Each row comes from the steps of one walk. Every step used is in the known rows, and no mark comes twice. Write the walk behind each row, first mark first.
(in the rows, 128 means zero)
Known rows
kaziv -> kivu: [156 166 100 152 147 104 115 162 145 145 118 116 127 130 174 124 131 154]
nete -> kaziv: [123 123 195 123 201 137 139 135 121 154 109  88 141 102 149 140 122 141]
numif -> kaziv -> kivu -> ruga: [160 175 151 112 119 131 124  92 165 125 123 162  93 126 108  90 126 137]
kivu -> kaziv -> numif -> ruga: [ 92  95  91 132 161 154  89 134 107 144 155 181 157 128 120 134 128 114]
rosib -> kaziv: [141 136 132 129 127 106 153 158 124 120 106 115 141  88  67 121 132 213]
kaziv -> numif -> ruga: [124 119  78 141 123 142  96 161 101 130 157 107 140 121 106 132 140 108]
kotor -> kivu -> ruga -> nete: [128 105 150  91  26 114 158  83  70  84 109 149  91 137  77 122 122 100]
kotor -> kivu: [120 156 157 121 117  89 130 154  81 111 120 144 119 130 133 126 129 134]
numif -> ruga -> rosib: [ 81 114  99 146 158 143 125 190 179 158 130  88 121 137 126 135 129 128]
rosib -> kaziv -> numif -> ruga: [131 127  82 132 108 124 112 162 110 100 154 128 145 103  59 121 145 158]
nete -> kaziv -> numif: [147 112 147 140 176 125 109 139  95 139 145  97 164 111 156 146 132 127]
nete -> kaziv -> kivu -> ruga -> rosib: [134 118 144 137 180 143 114 137 225 156 122 107 121 149 193 118 122 131]
kotor -> kivu -> ruga -> nete -> kaziv: [119  99 214  80  78 133 163  57  77  89 111 134  96 133 112 126 115  78]
ruga -> nete -> kaziv -> kivu: [149 138 148 135 145 128 155  96 134 144 109  98 123 132 191 143 123 111]
kotor -> kivu -> kaziv: [ 88 132 167 111 154 102 125 124  82 134 117 211 133 134 151 125 117 141]
ruga -> nete -> kaziv -> numif: [146  89 129 136 117 125 144  96  74 127 134  92 153 115 143 159 127 106]
nete -> kaziv -> kivu: [153 158 161 138 204 125 122 136 160 152 116 104 131 126 207 127 127 131]
kotor -> kivu -> ruga -> rosib -> kaziv -> numif: [135 112  94 126  52  89 106 155 129  73 152 167 136 144  79 108 139 163]
kaziv -> kivu -> kotor: [147 224 120 139 165 120 109 164 135 146 113 137 157 139 162 134 127 139]

Which walk is each row?
[123 100  65 136  63 145 129 122  77 113 150 108 130 129  91 147 137  85]
kaziv -> numif -> ruga -> nete
[119 135 145 120 145 160 147  92 146 136 124 100 103 138 175 138 127  67]
numif -> ruga -> nete -> kaziv -> kivu
[154 155 132 107  64 129 159  48 137 114 114 160  80 130  93 104 122 112]
numif -> kaziv -> kivu -> ruga -> nete
[150 199 142 136 154 112 129 120 155 144 123 149 106 120 152 108 129 147]
numif -> kaziv -> kivu
[104 105  55 165 134 136  94 194 154 148 161 101 145 146 134 140 139 113]
kaziv -> numif -> ruga -> rosib
[119  96  96 144 164 116  99 138  90 150 140 183 173 119 137 140 125 160]
kivu -> kaziv -> numif
[142  90 167  95  58 129 131  63  52  78 143 148 120 144 116 130 126  62]
kotor -> kivu -> ruga -> nete -> kaziv -> numif
[136 164 123 135 132 126 125 124 217 146 126 150  95 147 136  97 124 136]
numif -> kaziv -> kivu -> ruga -> rosib
[137  81 128 108  57 139 166  86  98 114 100 115 109 114  58 132 120 133]
kivu -> ruga -> nete
[ 87 118 100 139 136 123 142 187 184 133 125 107 127 118  82 120 135 182]
numif -> ruga -> rosib -> kaziv
[ 80  95 101 111  78 133 121  86  46 103 155 214 127 157 127 139 125  57]
kotor -> kivu -> kaziv -> numif -> ruga -> nete
[139 159  76 166 140  84 130 190 214 140 119 120 134 134 153 116 137 211]
ruga -> rosib -> kaziv -> kivu
[122  99 114 126 107 119 144 159 184 118 111 120 130 113  50 110 128 212]
kivu -> ruga -> rosib -> kaziv
[143 217 185 125 222 146 115 141 143 151 113 118 163 137 198 139 121 115]
nete -> kaziv -> kivu -> kotor
[160 119  93 124  57 125 146  92 135 113 107 129 101 138 115 121 124 127]
kaziv -> kivu -> ruga -> nete
[119 113 141 129 178 161  98 138 109 134 158  98 147 117 137 138 135  85]
nete -> kaziv -> numif -> ruga
[ 98  97 119 149 188 148  98 167 162 154 163  87 150 140 172 146 135  91]
nete -> kaziv -> numif -> ruga -> rosib
[133  74 184  96 111 160 169  63 108 122 103 100 113 111  92 137 115 112]
kivu -> ruga -> nete -> kaziv
